Each row was made from one walk, in order. Every step used is in the known rows, and no mark comes twice. Write each row's walk.
Known rows
j-l: [  5  -3   4  -1   7  10   3   3  -4  -6   3   5   0  11   1   8   4   9
  -6  -4   8  -5  -1   4   0   0   1   1   0 -11 -15   8  -3  -6  -5  -4
  -9   0   5  -4   0  -6]
b-l-j-g-v-n: [ -1   4  -4   0  28   7   9   6 -18 -24  -5  -7 -22  20  -7  10  12  13
 -16 -11  22   9 -17  -2 -11   0  16 -23  26 -18 -21   8  -9 -25   5   7
 -10   5   2 -16   9 -16]
j-g-w: [ 13   7  -4   2   3   8   4  -3 -11  -1   2  -4 -18  20  -7  -4  10   8
  -6   2   6  -3   2  -9   8  -3  -2  -3   7  -2  -6   4   7  -9  -7  11
  -5   8  17  -7  -4  -9]
b-l-j-g-p: [  6  -1   2  -2  25   4  12   5 -14 -10  -1 -13 -31   7  -9  12  10  20
 -15  -3  14  -2 -13  10  -6   0   4  -3  17 -10 -24  15  -4 -20  -6  19
 -25   8   2 -13  -5 -25]
c-h: [  1   2  -6   2   2 -10 -14  -9  -8   5  -4   8  -1  -2  -2   0   2  -8
   0  -3   7   3   5   6   0  -2   0   3  -2  -9   6   4   5   1   2   6
   0  -1  -3   2  -3   7]
h-c-g-v-n-z: [  4  14 -10   5  14 -28 -30 -17 -30   1  -6  15  -7  15 -13  10  16 -29
  -1 -15  23  21  10  -8   1 -10  18 -30  29 -23  20   2  -1  -3   8  -4
  11  -3  -8   2  13  17]
h-c-g-w-e: [  3   3 -14  20  -2 -17 -13 -10 -29  14   7  17 -18  10  -8  -5  18 -19
 -12   5  16   0  15  15  -2   1  -4  -2  -9  -8  10   6  26  -8  -1  13
 -14  -2  16  -8 -11  13]
a-m-p-g: [ 16  12  -3  22 -10  35 -12 -12  18   3   2  14   7   6   0 -26  15 -12
  -9  -7 -31  -6  13   5  24 -10 -17  -2  -5  12   8   0   9   9   5 -17
   8   8   1  -5 -33  -6]
u-l: [ -3  -8 -10  -2   0   1   4  11   8  -4   1   3  -3  -3   9  -3  -1   7
  -5   0   5   7  -8   6   3   4   7   8   7  -4  -8  -1  -3   4  -5   2
  -3  -2   2   1  -4   0]
p-m: [  7   0   1   2  -5  13  -1  -5   3   1   1   5   1   9  -1  -4   2  -1
  -4  -2  -9 -10   6   3   7 -11  -4   0   0   5   2  -1   3  -1   0  -5
   2   6   5   0 -16  -9]
b-l-j-g-p-m-a: [ 17   4  -3   6  11  33   8   7  -3  -4  -2  -1 -30  17 -11   4  16  22
 -19  -4  -9 -14  -6  15  10 -19  -2   2  15  -4 -14  12   2 -16 -10   7
 -19  23  10 -13 -34 -38]
p-g: [  6   3   0   6  -2  10  -4 -10  -1  -3  -4   5   2   6   0  -7   3  -9
  -2  -6  -4  -2   5  -1   9  -6  -7  -7  -2   1  -3   3   4  -5   1  -3
   0   2   5  -1 -11  -6]
m-p-g-j-l-b: [ 24   2  11  10  10  32  -1  -6  -7 -15   6  26   0  18   0   6  15   4
 -20  -6  -2 -20   6  18  13  -6 -13  -6   2  -4 -24  12   3 -14  -8  -8
 -20   2  12  -9 -22 -19]
h-c-g: [  4   2 -13  10  10 -25 -24 -14 -22  14  -4   9  -5  -3  -8   4   6 -17
  -5  -6  15   5  11  12   2  -5  -5   2   2 -16  13  10   7  -2  -2  11
  -7  -5  -4   2  -9   9]
c-g-p-m: [ 16   5   1   9  -2  -5 -16 -17 -16   9   1  10 -19  18 -10   0  12 -14
  -7  -5   2 -10  13  10  15 -21  -6  -5  11  -4  11  12  11  -8  -6   8
  -6   7  11   2 -22 -11]
v-g-w: [  6   5  -2  11  -6  -5   2 -12 -14 -10  -2  -4 -17  13  -6  -3   9   2
   2  -6   4  -6   5 -10  -2   2   3 -10   8   1   9  -2  14   0 -11  11
  13  -1  13 -10   9   3]
p-g-w: [ 17   6  -2  11 -10  17   0 -13  -6  -5   0   9  -7  13  -4  -9   8 -10
  -4  -4  -1  -9  10  -4  15  -5  -6 -11   1   3  -1   2  16  -4  -4   3
  -1   3  17  -2 -11  -9]
l-j-g-v-n: [ -1  10  -8   3  19   2   3   1 -21 -16  -4  -5 -23  28  -6   3  12   9
 -10  -8  19  11 -12  -9  -6  -4  13 -25  24 -12 -11   6  -9 -20   3   5
   2   9   9 -15   7 -13]
v-n-z: [ -1   8   1 -11   5  -7  -7  -3   1 -11  -5  -2   5   3  -1   5   7  -7
   8  -8   2  18  -2 -23  -5  -2  17 -20  16   0   3 -11 -16   1  12 -15
  16   3 -16  -3  23   7]
m-p-g: [ 12   9   2  14  -7  24  -8 -11   5  -1  -5  10   7   7  -2 -13  12 -10
  -3  -5 -16  -8   9   4  18 -10 -15  -6  -4   8   5   3   5  -1   3  -8
   0   4   5  -2 -23  -8]
m-p-g-w-e: [ 12   9   0  23 -19  31   3  -6  -1  -1   6  19  -6  19  -2 -22  25 -11
 -11   5 -16 -13  13   6  13  -4 -14 -11 -15  16   3  -1  25  -8   5  -6
  -6   7  25 -12 -25  -4]
l-j-g-v-n-z: [ -2  14  -6  -6  22  -2   0   1 -16 -16  -5  -8 -20  26  -7   9  15   5
  -5 -11  17  19 -14 -21  -5  -5  24 -32  33 -11  -9  -1 -19 -13   8  -5
   7  10   0 -14  17  -7]
w-g-p: [  1   6   7   3  -5  -8   3  -3  -9   6   5   6 -15  12 -10  -1   9 -10
  -7   4   6  -3   0  14   7   4   1 -10  15  -1  -1  10  10 -14  -4   7
 -11   2   6   1  -7   1]
n-v-g-w: [ -3   8   0   6  -4 -14   7 -11 -15 -12  -5 -10 -18  15 -12  -4  13  -3
   4 -11   2  -5   8 -21  -3   2  11 -19  17  -4  12 -12  11   6  -5   5
  23  -1   9 -10  19  11]
p-m-a: [ 10   4  -5   9 -13  29  -4   2  11   7  -1  12   1  10  -2  -8   6   3
  -3   0 -23 -12   7   5  15 -19  -7   5  -3   6  10  -3   7   5  -3 -11
   6  15   8   0 -28 -13]
z-n-v: [-13   4   9 -15   4  -7   6   5   1  -2  -6 -10   2   1  -8   8   3 -12
   8 -10  -4  10  -2 -21   1  -1  17 -15  13  -3   7 -15 -11  11  10 -13
  14   1 -16   5  13  11]
z-n-v-g-j-l-u: [ -5   2  23  -5  21  -7   5   5 -19 -24  -4  -7 -17  23  -9  28  11   9
   4 -19  13  -1  -6 -15 -11   1  24 -21  29 -21 -18 -12 -13   1 -11 -11
   9  -9  -5 -12  28   2]
e-w-g-j-l-u: [-10 -10  15   3   8   5  12  17 -16  -7  13  14 -16  22   2  14  12  14
 -14   9  15 -14 -11  32 -17  11   5  -9   8 -13 -30   5   7 -27  -5  -7
 -30  -9  20 -13  -6   1]
j-g-v-n-z: [  2  15   0  -8  15  -2  -6  -3 -12 -12  -4  -2 -10  30  -9   5  16  -5
   0 -11  12  19  -5 -27   2  -9  20 -30  31 -10   0  -3 -13 -11   8 -10
  13   8   2  -5  19   1]
a-m: [  3   4  -6   9  -3  12  -4  -1  13   4   7   3   0  -1   2 -12   3  -1
  -6  -2 -15   2   5   1   7  -1  -3   4  -1   4   3  -3   4  11   1  -8
   8   4  -3  -3 -10   2]
m-p-g-j-l: [ 25   8  17  15  -1  29  -6 -10  -5  -7   3  25  -3  26   0   2  21  -2
 -12  -2  -5 -22  13  12  21 -12 -18  -9   6  -1 -18  14   6 -13 -11 -12
 -11   1  16  -4 -23 -16]
c-g: [  0   2  -6   7   5 -15 -14  -8 -12   9  -2   1  -4   2  -2   3   4 -11
  -4  -5   9   4   2   4   3  -7  -1   1   1  -9   6   7   1  -5   0   7
  -6  -3  -1   0  -4   4]
z-n-v-g-w: [ -7  11   7  -4  -2 -12   7  -7 -14 -12  -8 -14 -15  14 -14   4  12 -10
  10 -16   0   4   4 -31   0   1  20 -25  20  -2  16 -17   4  12   0  -2
  27  -1  -3  -5  23  14]
w-g-p-m-a: [ 12  10   2  12 -18  21  -1  -1   2  13   4  18 -14  22 -12  -8  15  -8
 -10   3 -17 -16   7  19  22 -16  -7  -4  12   5   9   7  16  -9  -8  -4
  -6  17  15   1 -36 -12]
h-c-g-w: [ 15   5 -15  15   2 -18 -20 -17 -28  12   0  13 -16   5 -11   2  10 -17
  -8  -3  18  -1  17   9   8  -4  -4  -3   5 -15  14   9  19  -1  -7  17
  -8  -3   8   1  -9   7]

Write each row's walk
[ -5   4  -2  15 -10  -4   9  -4 -16  -8   5   1 -19  19  -3  -9  17   1
  -2   3   2  -5   4  -4 -12   7   4 -10  -6   7   5  -5  22  -7  -4   6
   6  -1  21 -18   7  10] => v-g-w-e
[ 20  11  14  17  -7  19  -9 -14  -1  -2   0  20  -3  15  -1  -6  18 -11
  -7   2 -12 -18  14   8  21 -12 -19 -10   5  10  -2   6   9  -6  -5  -9
  -2   2  11   0 -23  -9] => m-p-g-j
[  7   6   2  11  -3  13  -4 -11  -9  -5  -1  12  -5  20  -6  -6   6 -14
  -6  -7   2  -5   6   1  13 -10  -1 -19   9  -5   3   7  12  -7   0  -4
   0   0  18   2 -11  -5] => p-g-v
[ 16   9  -7   9   3  28   2   2  -6   4  -1   2 -32  25 -10  -2  16  18
 -12  -1 -12 -13  -1   8  16 -22  -7   1  13   2  -5   9   2 -10 -11   5
  -7  27  17 -11 -35 -34] => l-j-g-p-m-a
[ 13  -6  15   4  15  12   2   8 -11 -14   7  11 -13  17   1  22   4  19
 -10  -1  17 -11  -3  13  -5   1   3  -1  12 -17 -31   5  -5 -11 -17  -3
 -18  -6  11  -7   6 -15] => g-j-l-u
[ 12   0  14   2   6   5   2   0 -10  -7   8  15 -10  19   1  15   9   7
  -9   3  11 -15   4   9   3  -2  -4  -4   9  -9 -23  11   1 -12 -13  -4
 -12  -3  12  -2  -1  -8] => g-j-l
[-14   6   0  10  -9 -12  15  -3 -16 -11   2  -6 -20  21  -9 -10  21  -4
   0  -3   0  -5   6 -15 -12   7  12 -19   4   3   8 -15  19  -1   1   0
  17   0  17 -18  17  19] => n-v-g-w-e
[  9   0  -7   1  18  15  17   7 -11 -13   0 -13 -26   7  -6   8   9  21
 -18  -3  15  -4 -13   4  -4   5   6  -2  10  -9 -25   8   2 -17  -6  19
 -24   7   8 -17  -4 -21] => b-l-j-g-w
[ 17  -2   2  14  25 -13 -23  -5 -33   1   3  20 -18  14  -7  27  10   2
 -14  -6  32  -6   8  26  -3  -4  -2   1  14 -33 -19  16   2 -12 -19   9
 -25 -11   6  -5  -4  -5] => h-c-g-j-l-u
[ 14  15   3  17  -5  23 -12 -15  -7 -14  -6  19   1  27  -6 -13  20 -18
  -4 -12  -7   0  10  -6  16 -14  -4 -31  15   0  11   2   7  -8   8 -13
  12   4  10  -4 -10  -6] => m-p-g-v-n
[ 13  20   5   8  -3  20 -15 -14  -2 -14  -8  16   4  24  -7  -7  23 -22
   1 -14  -9   8   8 -17  17 -16   7 -38  23   1  13  -5  -3  -2  13 -23
  17   5   1  -3   0   0] => m-p-g-v-n-z
[  1 -11   3  -1  16  11   5  14   2 -15  -1  -6  -1 -12   0  14  -5  16
  -7  -7   8   2 -13  12 -14   6  10   4   4 -14 -18  -5  -5  -4  -2   4
 -19  -6  -9  -8   8 -10] => b-l-u
[ -4  -7  -2   0  16   6  13  10  -1 -12  -1  -8  -8 -14   1  11   0  13
 -12  -3   8  -1 -14  14 -12   7   8   1   4  -7 -18   4  -5  -8   2   8
 -18  -2  -9 -10   0 -12] => b-l-j
[ -7 -10 -16   0   7   2  11  16   5  -8   1  -3 -12  -6  10   1  -2  16
 -10   0  10   7 -17  13  -3   8  11   6   9  -6 -18   0  -8   1  -5   8
  -9  -1  -1  -7  -5  -9] => u-l-j
[ -4   1   2   8 -21  19   5   6  -2  14   7  19 -18  22  -7 -14  19  -3
  -8  11 -23 -19   5  27   8 -12  -7  -8   3  11  14   2  24 -14   3  -9
  -9  15  23  -4 -41  -3] => e-w-g-p-m-a
[ 14  10   2  16 -13  13  -8 -12  -6   0  -4   8 -21  22 -11  -7  15   3
   2  -7 -20 -16  13   1  12 -21  -5  -5  12   5  19   1  15   2 -15  -1
  17  14  15  -6 -21 -13] => v-g-p-m-a
[  5   3  15   5   3   0   6   2 -11  -2  10  17 -10  24  -2  12  13  -1
 -16   6  16 -14  -1  19   5   5  -2  -7  14 -10 -26  16   5 -23 -12  -3
 -21  -4  12  -3  -7   0] => w-g-j-l
[ -2  -3  -6   5  14  16  24  14 -12 -11   8  -8 -29  12  -2   2  17  20
 -22   6  13  -3 -15  10 -14  10   6  -2  -3  -2 -29   5   9 -24   1  15
 -29   8  17 -25  -6 -14] => b-l-j-g-w-e
[  6   3  -1  15 -15  18   7  -6  -7  -3   8  14 -10  18  -1 -16  16 -11
  -9   5  -3  -8   9   2   5   0  -6 -11 -13  10  -4   0  24 -12   2  -2
  -7   4  25 -11 -13  -3] => p-g-w-e
[ 16  24  -1  16  -6  32 -19 -15  11 -10   0  20   4  24  -5 -20  25 -24
  -6 -17 -23  10  13 -16  24 -17   5 -34  23   6  15  -8   1   8  15 -31
  25   9  -2  -5 -10   2] => a-m-p-g-v-n-z
[  0   6  12   6  -4 -10   3  -1  -7   4   8  12 -10  13  -3   5   9 -10
 -10  10   8  -9   0  15   6   5  -3  -8  14   1 -10   7   8 -17  -6   0
 -12  -4   8   1  -6   6] => w-g-j
[-18   7   9  -9   6 -18   3  -3  -8 -10 -11 -18  -5   7 -11   6   7  -9
  14 -18  -3  10  -2 -28  -7   0  21 -20  18  -3  14 -16  -9  12   5  -8
  27  -3 -16  -4  23  16] => z-n-v-g
[  8  -3  15  10  17   0  -1   0 -20 -22   1   3 -19  23  -1  21   8  22
  -4  -9  18 -11  -4   7 -12   3   6  -7  16 -18 -24   3  -2 -10 -22   2
  -5  -9  11 -16  15  -9] => v-g-j-l-u
[ 18   3  15   9   4  15  -2 -10 -11 -10   4  20  -7  25   1   8  12  -2
 -10  -2   9 -18   9   8  13  -8 -10 -10   7  -7 -25  15   5 -16 -12  -8
 -12  -1  17  -3 -11 -15] => p-g-j-l
[  0   0  -2   8 -12   8  12   4  -6   0  11   8 -13  12  -1  -9  13  -2
  -7  10   1  -5   4   3  -4   6   0  -4 -10   8  -3  -4  20  -7   1   2
  -7   2  21 -10  -2   4] => g-w-e
[-18   8   7  -1  -7 -10  14   1 -15 -10   0  -9 -18  19 -11  -2  20 -11
   6  -8  -2   5   2 -25 -11   6  21 -25   7   5  12 -20  11   5   7  -7
  20   0   4 -14  20  21] => z-n-v-g-w-e
[  6  -3 -20   2  10  10  16  13  -6  -9   3  -7 -31  13   3  -2   8  23
 -17   1  16   3 -15   3   5   5   9   3  15  -8 -24   4  -1  -9 -12  20
 -14   7  17 -14  -9 -18] => u-l-j-g-w
[ -6   2  17 -13  22 -10  11   2 -21 -24   0  -2 -12  18 -10  26  11   4
  -3 -19  12  -3  -4 -13 -11   4  22 -21  23 -16 -15  -8 -11  -2  -6  -9
   7  -4  -8  -9  23   5] => z-n-v-g-j-l-b
[ 28   6   6  18   7  43  -5  -6   6 -11  14  30   0  17   1  -7  18   3
 -26  -8 -17 -18  11  19  20  -6 -15  -3   1   0 -21   9   7  -5  -7 -16
 -12   6   8 -11 -32 -17] => a-m-p-g-j-l-b
[  2   7   0   3   2   0  -4  -4 -12 -13  -1   9  -6  20  -5   0   8  -8
  -1  -7   9   8   2  -9  -2  -4  10 -25  19  -8   6   0   2  -7   5  -5
  11   0   6  -1  12   2] => g-v-n
